What can hang from each mark:
J: C S
L: J M
W: J M
S: J
C: F J M
M: L S W

Every row comes from one small tree of marks. The marks that hang from a mark follow it in brackets, in alphabetical order. Every link used is in the known rows. Which tree was each row made from?
(in the rows, 128 means zero)
Known rows:
L(J(S) M): [143 147 119 114 126  91 155 119  87 142 135 135  84 207  51 102 109 176
 133 127 120 133 116 150  97]
L(J M(S W)): [116 156 111 136 134  83 137 106  89 136 115 153  80 172  90 129  99 204
 120 123 133 126 123 149  99]
W(J(C) M(L)): [119 156 142 103 130  97 161 100  91 144  88 197  96 169  31 110 158 190
 100 128 157 109  95 164  99]
M(S W(J(C(F)))): [ 97 167 104 135 146 102 152 126 103 132  78 174  91 143  95 140 152 201
 132 139 140 124 113 167 128]
C(F J(S) M): [169 175 127 106 130  96 141 139 109 139 124 147  85 182  51 154 196 132
 141 111 123 141 121 125 120]
W(M(L(J(S)))): [148 159 139 100 137 110 152 102  77 136 112 177  92 210  44 110 131 192
 108 122 150 123 131 147  95]
M(L(J) W): [127 163 135 138 131 113 130 114  95 140  92 160  80 148  82 128 113 206
 104 130 147 130 121 125 104]
C(F): [112 182 139 130 140 122 120 155 133 137 114 127 127 147 100 135 147 130
 141 116 149 134 122 136 142]
J(C(M)): [135 167 122 115 115  89 150 131 134 141 105 152  91 146  64 115 182 157
 128 135 124 110  93 136 128]
S(J(C(M))): [162 156 121 123 116  74 151 124 126 147 110 158  63 155  38 116 173 156
 126 139 113 112  91 142 118]
J(C S): [126 161 103 121 130 129 149 135 112 133 111 147  99 183  82 107 153 177
 143 151 102 117 106 153 119]
C(J): [135 155 136 125 125 109 113 132 115 137 115 151  90 161  74 145 149 122
 124 128 115 129 108 120 110]
C(J(S)): [148 152 121 119 132 119 126 130  96 134 127 147  88 192  70 142 150 137
 136 136  96 136 115 132 105]
J(C(M(L W)) S): [138 185 111 120 128 114 165 106 102 136  89 165  81 161  62 128 178 233
 117 134 124 118 104 141 110]
J(C(F M(W)) S): [128 204 104 113 127 108 168 142 123 145  96 147  91 156  68 126 185 206
 147 121 127 123 108 142 121]
S(J(C(F M(L)))): [173 169 125 129 142  87 159 123 125 146  98 163  77 144  35 134 192 170
 118 122 158 122 111 136 125]
S(J): [141 154 141 142 131 107 118 133 115 142 121 140  86 162  74 126 126 135
 126 137 117 132 111 143 119]
M(S W(J)): [ 97 153 130 142 135 103 126 110  83 130  90 165  86 159 106 148 120 188
 113 139 127 131 117 167 126]
W(J): [113 143 147 125 122 100 127 126  97 140 108 147  97 163  72 124 131 145
 119 137 129 133 103 157 123]
M(L W(J(C(F)))): [105 175 125 129 142 113 157 124 103 144  72 174  93 129  65 132 156 217
 118 129 161 128 106 149 115]
J(C(F M) S): [148 183 108 107 131 102 167 142 125 138 110 146  99 172  58 121 197 170
 149 128 128 123 111 145 132]
L(J(C) M(S W)): [114 155  89 133 132  80 162 104 101 134 100 169  69 168  76 110 117 224
 126 138 128 112 108 156  94]
L(J): [134 145 136 123 120 101 125 133 110 140 115 149  86 164  80 111 119 151
 125 136 132 126 119 133 119]
L(M(S)): [110 161 122 138 144  98 124 111 105 127 126 133 112 181  97 140 126 156
 125 119 135 126 120 163 121]

Write each row's tree:
[136 160 124 132 136 125 143 109  78 133 101 161  75 179  79 124 115 222
 111 136 130 135 128 137 101] -> M(L(J(S)) W)
[161 167 126 123 141  84 121 123 118 126 111 158  91 162  79 177 196 124
 129 111 140 132 134 130 132] -> C(F J M(S))
[147 161 117 100 128  84 179 133 101 143  99 162  84 179  34 121 197 175
 139 133 130 129 104 166 127] -> W(J(C(F M) S))
[118 149 151 119 149  98 137  86  71 124  93 191 104 185  65 144 144 178
  90 121 165 121 125 180 116] -> W(J M(L S))
[115 158 139 131 137 126 146 104  66 136  92 163  87 177  69 136 126 217
 106 134 126 141 114 161 107] -> M(L W(J(S)))
[159 176 140 111 124  86 128 142 126 142 115 147  91 150  53 158 192 117
 132 104 138 133 116 113 125] -> C(F J M)
[155 167 133 155 143  89 128  89  94 129  96 171  65 154  75 168 153 200
  96 128 136 125 128 146 121] -> C(M(L S(J) W))
[ 95 157 102 135 133  77 165 100  86 139  94 171  81 164  72 124 129 220
 121 135 122 119  95 175 100] -> L(M(S W(J(C))))
[138 158  98 141 156  82 153 122 116 135 117 152  86 172  65 129 152 165
 141 126 139 122 119 166 115] -> L(M(S(J(C(F)))))
[139 156  97 125 124  74 155 106 108 136  87 184  56 152  78 126 160 216
 120 144 127 108 113 142 115] -> L(J(C(M(S W))))
[171 149 131 131 144  87 121  88  97 120 106 175  78 169  68 180 187 149
  97 124 140 126 127 130 118] -> C(J M(L S))
[162 149 129 142 137  77 123 110 105 130 117 155  71 173  73 149 158 144
 118 132 121 123 121 155 134] -> C(M(S(J)))
[149 164  98 108 111  86 175 121 100 144  98 170  53 171  49 100 156 226
 131 144 108 116 102 138 102] -> L(J(C(M(W)) S))
[104 162 134 123 124 119 142 125  72 139 102 152  86 182  76 127 119 199
 124 137 107 142 103 165 110] -> M(W(J(S)))
[113 170 126 125 116  86 142 122 101 149 117 140  78 162  67 112  95 198
 123 114 134 127 104 135  91] -> L(J M(W))
[118 172 142 128 152 113 122  95  95 123 104 174 118 179  90 145 147 173
  97 115 164 115 134 157 123] -> W(M(L S))
[152 158 115  96 138 105 175 101  84 138 100 193  78 200  35  93 154 211
 117 137 145 107 115 153  87] -> W(M(L(J(C S))))
[126 152 122 149 149 111 124  97  86 121  90 174  78 163 105 145 116 217
 100 139 149 124 140 142 110] -> M(L(J) S W)
[138 166 143 120 129  99 154  98  69 141  93 163  76 175  45 145 152 219
 101 124 131 140 108 157 109] -> C(M(L W(J(S))))
[135 185 118 114 126  91 151 142 144 141 101 146 104 140  64 122 195 153
 139 120 147 118 103 136 136] -> J(C(F M))
[ 91 168 140 126 116  86 145 120  87 148 108 142  94 161  59 124 106 190
 116 113 129 136  91 157  99] -> L(M(W(J)))
[147 137  97 113 128 108 162 129 101 138 109 163  73 189  64  90 141 187
 143 159 111 118 112 148 104] -> L(J(C S))
[136 173 111 123 154  94 147 124 116 135 105 184  93 172  64 125 167 159
 131 126 150 107 122 166 118] -> W(M(S(J(C(F)))))
[142 162 115 134 141 108 145 149 134 146 107 153  88 148  65 115 161 149
 145 134 134 126 108 143 123] -> S(J(C(F)))
[136 156 113 124 141  87 145 108 108 136 106 189  80 182  62 118 153 166
 121 138 126 103 111 171 108] -> W(M(S(J(C))))
[125 176 101 118 143 133 157 150 122 137 110 141 112 174  85 115 168 167
 156 138 127 126 117 150 127] -> J(C(F) S)
[112 166 103 121 115  82 165 121 107 150 104 157  71 155  58  95 114 216
 131 130 128 118  95 139  86] -> L(J(C) M(W))
[125 168 110 120 121  97 154 119  81 146 124 141  76 194  63 108  97 211
 135 123 116 133 112 146  89] -> L(J(S) M(W))
[128 158 153 101 137 109 153  98  63 136 106 180  99 206  36 125 141 186
 101 119 146 132 115 175 101] -> W(J(S) M(L))
[ 95 176 117 124 129 106 155 145 115 148  82 164  92 132  73 120 149 195
 134 130 140 129  94 151 117] -> M(W(J(C(F))))
[138 160 107 127 133  86 144 111 124 128  99 164  88 156  86 134 186 166
 126 141 122 108 110 155 136] -> J(C(M(S)))
[147 169 119 116 142 125 133 145 104 135 125 142  99 185  77 151 165 132
 146 121 118 143 125 128 114] -> C(F J(S))
